Known rows, with every step that occurs:
ferevi, nopab: [-0.702 -0.750 -0.877 -1.087 -1.712 -0.625  0.279  1.236  1.739  0.446
 -0.706 -0.305 -0.958 -1.335 -1.854 -1.174 -3.358 -0.172 -1.337 -0.398
  1.331]
mabo, metap, ferevi: [-0.734 -0.493  0.736 -0.834 -2.065  0.099  3.216 -0.542  2.530  0.991
 -0.314  0.944  0.379 -1.521  0.354 -2.111 -2.170  0.389 -0.322 -0.214
  0.820]
metap, fetata, ferevi, nopab: [-0.636 -0.241 -1.258 -0.622 -1.534 -0.576  0.655 -0.032  0.504  0.253
 -1.512 -0.131 -3.925 -2.888 -4.287 -1.208 -2.629 -0.823 -0.651 -1.312
  0.696]
mabo, metap: [-0.719 -0.254 -0.059 -1.553 -2.004 -0.282  1.997 -0.727  2.185  1.403
 -0.066  0.012  0.170 -0.231  0.753 -1.623 -2.435 -0.321 -0.629 -0.374
 -0.014]
ferevi, nopab, fetata: [-0.462 -0.346 -0.604 -1.032 -1.024 -0.342  1.590  2.139  1.774 -0.647
 -0.622 -0.667 -0.482 -1.317 -2.446 -0.826 -4.818  0.624 -0.834  0.048
  1.940]
fetata, ferevi, nopab: [-0.545 -0.509 -1.479 -1.645 -2.034 -0.684  0.050  0.545  1.146  0.843
 -1.465 -0.191 -1.768 -1.148 -4.300 -1.082 -3.018  0.114 -1.133 -1.497
  1.131]
metap, nopab, ferevi: [-0.753 -1.350  0.520 -1.192 -0.875 -0.505 -0.362 -0.359  1.626  0.857
 -1.290  0.993 -1.938 -1.411 -0.068 -1.835 -1.692 -0.772 -0.417 -1.265
  0.546]
nopab, ferevi, metap, gifo: [-0.624 -1.097 -0.506 -1.213 -0.785 -0.082 -1.494 -0.888  2.094  1.443
 -0.770  0.757 -0.912 -1.230  2.066 -2.279 -2.642  0.208 -1.243 -2.056
  0.136]
metap, ferevi, nopab, fetata, gifo: [-0.372 -0.117  0.257  0.182 -1.299  0.299  3.848  1.716  2.399 -0.800
 -0.925  0.535  0.879 -2.243 -2.508 -1.206 -4.142  1.088 -0.108 -0.225
  2.662]
metap, fetata, gifo, ferevi, nopab: [-1.057 -0.439  0.137  1.566 -1.565 -0.753  0.789  0.027  1.284 -1.062
 -1.221  0.070 -1.338 -3.419 -1.843 -2.124 -2.473 -1.758 -0.234 -0.773
  0.790]
gifo, ferevi: [-0.836 -1.118  0.049  0.475 -1.557 -1.278  0.281  0.193  2.018 -0.192
 -0.913  0.462  0.635 -1.552 -0.100 -2.148 -2.154 -0.893 -0.453 -0.867
  1.090]
mabo, metap, fetata, ferevi: [-0.600  0.158 -0.359 -1.098 -1.600 -0.141  2.494 -1.838  1.006  1.211
 -0.906  0.183 -2.916 -1.907 -1.943 -1.743 -1.706 -0.908 -0.011 -1.361
 -0.801]
nopab, fetata, metap, gifo, ferevi: [-1.331 -0.890  1.645  0.358 -2.552 -1.351  1.287  0.283  2.318 -1.563
 -0.195  0.929  0.660 -2.508  1.713 -1.840 -4.662 -0.175 -0.441 -0.845
  2.162]
ferevi, metap, nopab, fetata, gifo: [-0.203  0.032 -0.706 -1.622 -0.728  0.040  3.039 -0.641  3.059 -0.191
 -0.910  0.569 -0.084 -1.185  0.755 -1.592 -2.342  0.830  0.327 -2.142
  1.202]
mabo, metap, ferevi, nopab: [-0.988 -0.434  0.325 -1.597 -2.672  0.262  2.635  0.101  2.188  0.612
 -0.441  0.194 -0.695 -2.246 -1.728 -1.933 -3.327  0.725 -0.914  0.067
  1.124]
fetata, ferevi, metap, mabo: [-0.364 -0.425 -2.266 -3.234 -0.630 -1.052  0.163  0.378  2.314  1.467
 -1.778  0.009 -2.542 -2.575 -1.513 -1.712 -0.835  0.972 -0.820 -2.408
  0.688]
mabo, metap, gifo: [-1.243 -0.565  0.822 -2.396 -2.275  0.211  0.465 -1.690  2.207  1.218
  0.234  0.803 -0.093  0.164  1.849 -1.813 -3.055  0.290 -1.297 -1.224
  0.218]
gifo, ferevi, nopab: [-1.057 -1.064 -0.372 -0.083 -2.234 -1.218 -0.563  0.837  1.571 -0.635
 -1.029 -0.428 -0.310 -2.362 -2.406 -1.952 -3.266 -0.525 -1.035 -0.538
  1.353]
ferevi, metap, fetata, gifo: [-0.157  0.141 -1.061  0.628 -0.464 -0.136  2.374 -0.879  2.374  0.789
 -0.787  0.212 -0.763 -2.135  1.505 -1.799 -0.875 -1.045  0.148 -1.630
 -0.071]
nopab, ferevi, metap: [-0.065 -0.795 -1.310 -0.284 -0.486 -0.491  0.125  0.208  2.017  1.643
 -1.124 -0.028 -0.454 -1.724  0.975 -1.968 -1.843 -0.170 -0.603 -1.368
 -0.298]
metap, nopab: [-0.928 -1.038  0.210 -2.004 -1.500 -0.639  0.652 -0.625  2.210  0.392
 -0.818  1.192 -1.412 -1.114  0.100 -1.558 -1.613 -0.296 -0.410 -1.383
  1.302]
gifo, ferevi, metap, fetata: [-0.693 -0.588 -0.826  0.913 -0.897 -0.978  0.870 -0.779  1.946 -0.545
 -1.026  0.124 -1.537 -3.853  0.631 -2.808 -1.495 -1.109 -0.022 -1.275
 -0.020]

Rows:
[-0.427 -0.398 -0.923 -2.333 -0.752 -0.243  2.082 -0.195  2.761 -0.304
 -0.736  0.442 -1.240 -1.515  0.325 -1.703 -2.823  1.174 -0.148 -1.689
  1.281]	ferevi, metap, nopab, fetata
[-0.060 -0.164 -0.976 -0.940 -0.777 -0.627  2.302  0.683  1.538  0.078
 -1.312  0.328 -0.711 -0.678 -2.799 -0.854 -3.266  0.710  0.022 -1.395
  1.527]	nopab, fetata, ferevi
[-0.340 -0.269 -1.267 -0.029 -0.548 -0.446  1.287 -0.535  2.087  0.688
 -0.709 -0.004 -2.064 -2.781  1.149 -1.921 -1.543 -0.695 -0.274 -1.327
 -0.026]	ferevi, metap, fetata
[-1.115 -0.576  0.581 -2.986 -2.204 -0.154  1.910 -1.799  2.204  0.968
 -0.295  0.523 -1.356 -0.593  0.463 -1.928 -1.867 -0.248 -0.507 -1.049
  0.134]	mabo, metap, nopab
[-0.044 -0.152 -0.919  1.343  0.114 -0.104  1.398 -0.659  1.748  1.157
 -1.302  0.224 -1.191 -2.757  1.323 -2.057 -0.920 -1.466  0.225 -1.776
 -0.821]	nopab, ferevi, metap, fetata, gifo
[-0.248 -0.214 -1.281 -2.271 -0.943  0.052  0.759 -0.745  2.143  0.239
 -1.042  0.659 -1.203 -0.745 -0.769 -1.569 -3.731  1.734 -0.603 -2.694
  1.175]	nopab, fetata, ferevi, metap, gifo
[-0.093 -0.009 -0.109  0.340 -0.453 -0.243  3.331  1.002  2.367 -0.065
 -0.598  0.429  1.618 -0.188 -0.084 -0.880 -3.059  0.086  0.158 -0.775
  1.696]	nopab, fetata, gifo
[-0.905 -0.676 -0.380 -0.804 -1.750 -0.759  0.879 -1.649  2.906 -0.321
 -1.365  0.906 -0.039 -2.263  0.964 -2.786 -0.738 -0.527  0.183 -2.600
  0.639]	fetata, gifo, ferevi, metap, nopab
[ 0.291  0.105 -2.128 -1.372 -0.596 -0.480  2.379  0.262  2.018  0.448
 -1.337 -0.111 -0.753 -1.133 -1.927 -1.263 -2.999  1.229  0.001 -2.008
  0.796]	nopab, fetata, ferevi, metap
[-0.461 -0.373  0.303  1.362 -0.904 -0.822  2.435  0.704  2.332 -1.227
 -1.042  0.366  2.130 -1.254 -0.494 -1.681 -3.128 -0.399  0.454 -0.872
  1.604]	nopab, fetata, gifo, ferevi
[-1.027 -1.121 -0.521 -1.424 -1.753 -1.026  0.031 -1.362  2.611 -0.481
 -1.221  0.699 -1.134 -2.552  0.708 -2.860 -1.368 -0.114 -0.242 -2.144
  0.589]	gifo, ferevi, metap, nopab
[-0.768 -0.759 -0.380 -1.311 -1.069 -0.802  1.538 -0.396  2.623 -1.518
 -1.111  0.368 -0.864 -2.613  0.056 -2.616 -2.840  0.648  0.110 -1.662
  1.310]	gifo, ferevi, metap, nopab, fetata
[-1.592 -0.954  1.246 -1.494 -2.787 -0.305 -0.154 -2.042  2.118  0.011
 -0.081  0.716  0.298 -0.919  1.544 -2.806 -3.014 -0.157 -1.021 -1.161
  0.249]	mabo, metap, gifo, ferevi
[-0.854  0.188 -0.835 -1.622 -2.209 -0.047  1.688 -1.053  0.595  0.686
 -1.007 -0.553 -3.778 -2.432 -3.874 -1.609 -2.796 -0.640 -0.612 -1.030
 -0.668]	mabo, metap, fetata, ferevi, nopab
[-1.629 -1.361  0.573 -1.064 -2.603 -0.652 -1.962 -0.056  1.652 -0.890
 -0.675  0.435 -0.715 -2.112 -1.059 -2.309 -4.099 -0.119 -1.672 -1.215
  1.615]	metap, gifo, ferevi, nopab
[-0.710 -0.788  0.940  0.782 -2.715 -1.106  3.162  0.754  2.661  0.443
 -0.481  1.326  0.076 -2.837  1.196 -1.476 -2.413 -0.476 -0.092 -0.273
  2.066]	fetata, metap, ferevi
[-0.424 -0.228  0.401  0.361 -1.881 -1.215  3.322  1.565  2.310 -0.264
 -0.154  0.106  0.377 -1.635  0.952 -0.753 -3.878 -0.229 -0.040 -0.084
  1.794]	nopab, fetata, metap
[-0.313  0.062 -0.501 -0.371 -1.081 -0.123  2.422  1.722  2.036 -0.454
 -0.662 -0.234  0.715 -0.897 -2.182 -0.665 -4.107  0.374 -0.519 -0.456
  1.812]	ferevi, nopab, fetata, gifo
[-0.512 -0.451  1.155  0.951 -2.097 -0.796  4.718  1.649  2.742 -0.661
 -0.403  1.013  0.690 -2.988  0.599 -1.272 -3.874  0.369  0.336  0.084
  2.777]	nopab, fetata, metap, ferevi
[-0.472 -0.946 -1.256 -2.035  0.257 -0.913 -0.633  1.249  2.396  1.523
 -1.446 -0.139 -2.130 -2.984  0.586 -2.114 -1.163  0.315 -0.962 -1.281
  0.106]	nopab, ferevi, metap, mabo
[-0.471 -0.128  0.107  1.080 -0.511 -0.299  2.302 -0.381  1.827  0.529
 -0.771  0.827 -0.547 -1.706  0.636 -1.383 -1.222 -1.669  0.120 -1.071
  0.626]	metap, fetata, gifo
[-0.857 -0.206  0.771 -2.864 -1.578  0.122  3.094 -0.971  2.295 -0.219
 -0.213  0.346 -1.157 -0.613 -0.091 -1.580 -3.271  0.685 -0.018 -0.743
  0.745]	mabo, metap, nopab, fetata
[-1.003 -1.154  1.032 -0.616 -2.144 -1.292  0.508 -0.269  1.847  0.738
 -0.939  0.978 -2.031 -2.630  1.304 -1.568 -1.963 -1.519 -0.165 -1.052
  0.592]	fetata, metap, nopab, ferevi
[-0.570 -0.842 -1.134  0.134 -1.422 -1.146  0.224 -0.303  2.504 -0.029
 -1.034  0.108  0.330 -2.388  0.839 -2.584 -1.784 -0.342 -0.484 -1.525
  0.429]	gifo, ferevi, metap
[-0.721 -0.053  0.503 -1.411 -2.036  0.515  3.968  0.863  2.158 -0.522
 -0.226 -0.066 -0.379 -1.944 -2.302 -1.612 -4.763  1.562 -0.458  0.506
  1.687]	mabo, metap, ferevi, nopab, fetata
[-1.464 -0.675  0.447 -1.268 -2.208 -1.989  1.268  2.984  2.201 -1.918
 -0.919 -0.725 -1.612 -4.702 -1.967 -1.587 -4.263  0.084 -0.829  0.146
  2.481]	gifo, ferevi, nopab, fetata, metap, mabo
[-0.989 -0.862  0.823 -2.369 -1.533  0.012  0.840 -1.594  1.689  1.401
 -0.788  0.652 -1.871 -1.084  0.347 -2.051 -1.796 -0.565 -0.430 -1.027
 -0.561]	mabo, metap, nopab, ferevi
[-1.387 -1.443  0.946 -0.402 -1.932 -0.890 -1.201 -0.791  2.045 -0.565
 -0.614  1.244  0.169 -1.273  1.223 -2.421 -2.929 -0.309 -1.052 -1.467
  1.427]	metap, gifo, ferevi
[-1.221 -0.461  0.774 -1.135 -2.760 -0.614  1.286  1.336  2.022 -0.879
  0.131  0.167 -0.831 -1.989 -0.136 -0.881 -5.770  0.541 -1.362 -0.473
  2.464]	ferevi, nopab, fetata, metap, gifo
